Every row comes from one small tree of marks. Brackets hold a mark, then the marks that hang from it, in alphabetical order. Every link used is in the known rows. Which tree was each row made from?
(in the rows, 128 means zero)
Known rows
(W (J D (P Q) R)): [140 113 116 150 120  93 172  52 148 133 168  72  94 144 122 105 135 157
  81 117 117 125 166 114]
(G L (R A (J P))): [136 113 151 121 181 151 123 150 126  58 117  98 126 124 137  61 161  32
 194 142  68 137  66  99]
(L (G (R A))): [125 116 117 200 191 196 124 160 114  97 123  91 116 132 144  73 155  76
 154 142  96 118  65 111]
(J D P (R A) W): [152 126 107 158 148 112 145  68 121  98 210  89  95 128 125 102 142 118
 101 157 160 131 153 101]
(G L (R (J D P))): [137 119 158 125 173 120 145 134 136  64 141  79 116 137 128  78 158  36
 186 127  97 122  99 117]
(W (J D P)): [134 113 120 122 119 107 157  40 155 134 190  77 105 122 136 117 130 151
  97 137 142 115 150 113]
(D (J P (R A) W)): [147 119 142 183 146 128 124  96 106  98 158 118  91 131 135 117 165 140
 116 164 151 137 154 108]
(J D): [133 115 122 149 168 130 177 135 134 111 164 123 110 126 123 101 133 121
  98 150 161 133 127 130]
(L G): [130 116 112 206 176 185 149 166 130 115 124 100 127 148 142  86 152 109
 115 138 118 124  85 147]
(D J): [131 112 153 174 161 143 151 153 116 109 121 148 100 130 133 116 158 146
 115 159 153 141 133 131]
(D (J (P Q) W)): [134 113 160 156 129 116 168  49 145 132 177  94 103 140 150 146 169 171
  95 157 136 108 162 122]
(R A (J (P Q))): [142 107  95  74 177 154 168 123 169 105 144 147 142 121 135  79 163 115
 129 155  57 154  81 118]
(G L (R A J)): [132 116 153 140 204 157 126 195 108  59 112 114 115 124 131  56 156  32
 192 142  84 144  53 107]
(W (J (P Q) R)): [137 108 133 156 119 116 155  60 148 130 115  75 106 147 136  95 144 164
  74 119  91 132 147 118]
(L (G (R A J))): [132 123 107 174 209 193 125 183 122  90 134 117 118 130 139  66 164  60
 176 139  83 127  50 122]
(R J): [142 119 130 107 193 148 163 179 147  97 120 159 125 129 132  81 154 111
 125 148 105 156  86 150]
(W J): [128 110 141 151 141 133 148 105 130 133 135 103 104 124 143 102 131 159
  89 139 133 133 117 124]
(J (P Q) (R A) W): [145 113 123 159 142 130 155  60 135 111 149  78 111 145 142  96 155 145
  76 149  97 133 137 105]
(A (R (J W))): [133 102 179  87 192 128 165 156 141  90 165 137 120 125 132 100 159 120
 126 174 131 139  84 141]
(J D P W): [141 123 132 127 132 103 170  23 155 122 230  66 112 127 145 135 141 137
  92 157 172 101 158 120]
(G L (R A)): [122 108 163 176 183 164 122 164  96  66  98  89 114 127 138  62 145  47
 165 146 100 134  69  92]
(Q P): [130  97 137  99 162 141 183 173 121 122  88 114 146 128 149 106 152 137
  54 157 111 131 112 128]

Write each row's tree
[141 110 136 154 122 121 133  74 136 117 115  84 105 139 138  91 139 149
  89 127 115 138 143 118]
(W (J P R))
[139 105 163  69 174 103 170 106 159  90 209 116 121 124 127 112 158 112
 132 173 138 127 112 133]
(A (R (J D P W)))
[132 115 136 112 206 163 132 167 123  77 116 146 113 108 136  64 154  71
 167 155  82 147  63 103]
(G (R A J))
[135 112 121 175 157 140 128 136 103 114 119 119  92 126 126  77 133 145
  99 137 124 156 113 110]
(W (J (R A)))
[140 113 133 201 176 151 133 187  89  91 107 164  87 129 118  89 157 128
 122 159 146 165 128 116]
(D (J (R A)))
[146 132 109 189 181 117 152 133  93 100 203 113  77 128 117  95 135 120
  99 156 185 142 132 111]
(J D (R A) W)
[143 114 101 149 133 113 138  74 127 116 175  91  94 122 119  93 132 134
 104 135 135 140 146  99]
(W (J D P (R A)))
[146 111 110 157 137 104 188  81 154 108 140  90 109 155 115  91 147 129
  79 127 107 134 167 122]
(J D (P Q) R)
[131 118 176 144 193 141 139 183 119  63  98  98 114 140 133  66 160  42
 180 128  90 133  72 125]
(G L (R J))
[138  98 176  71 173 123 159 113 160  88 169 119 129 127 138 105 163 117
 126 174 117 131  97 135]
(A (R (J P W)))
[149 124 140  88 162 126 159  91 163 104 171 113 127 130 151 108 162 125
 118 152 112 129 111 143]
(R (J P W))
[137 127 132 167 183 164 129 120 140  99 155  74 119 143 151  92 169  77
 161 132  90 101  85 133]
(L (G (R (J P W))))
[143 101 109 153 145 149 157 105 142  99  91 108 127 145 130  70 153 128
  86 142  67 156 124 105]
(J (P Q) (R A))
[136  93 167  67 174 135 160 141 165  78 130 136 142 126 132  88 163 107
 132 170  98 146  91 134]
(A (R (J P)))
[138 121 121 175 151 106 152 122 114 122 160 103  77 134 115  93 127 144
  94 125 160 140 145 123]
(W (J D R))
[134 108 113 118 132 114 202  47 179 127 174  83 128 140 131 113 145 140
  82 141 114 115 155 118]
(J D (P Q))
[133 105 147 147 130 130 170  83 152 121 130 118 117 140 140 125 165 156
 102 153 109 127 154 123]
(D (J (P Q)))
[143 116 119 151 124 101 149  66 136 117 165  82  92 134 123 100 132 142
  96 125 140 130 161 116]
(W (J D P R))
[148 117  80  73 181 140 160 129 157  95 191 154 128 107 120  85 153  93
 149 161 107 151  95 114]
(R A (J D P))
[139 123 167 102 173 132 138  86 149  86 143  95 115 124 154  95 163  86
 151 143  95 115 102 118]
(G (R (J P W)))
[151 131 124  86 166 104 173  82 164 107 220 111 116 126 136 117 155 116
 125 150 142 123 126 139]
(R (J D P W))
[137 118 103 171 158 119 143 124 106 120 169 115  80 122 111  88 126 138
 101 135 155 150 132 107]
(W (J D (R A)))
[145 109 131 178 149 143 124 130 113  88 113 141 102 130 125  96 164 127
 124 157 126 158 144 109]
(D (J P (R A)))
[148 105 112 156 148 157 127 119 129  83  91 120 123 133 133  65 150 110
 103 152  94 162 121 105]
(J P (R A))
[143 126 162 209 165 122 141 144  91 102 141 129  75 142 130 118 161 148
 105 155 176 139 154 135]
(D (J R W))
[132 126  96 173 210 179 136 178 124  93 166 113 109 127 128  72 158  56
 179 138  99 123  62 122]
(L (G (R A (J D))))
[144 116 108  80 173 140 167  90 161 115 188 127 130 121 146 100 163 127
 122 163  82 136  90 118]
(R A (J (P Q) W))
[132 125 126 179 202 179 137 177 131  93 123 101 116 142 141  74 164  69
 165 129  89 118  64 138]
(L (G (R J)))
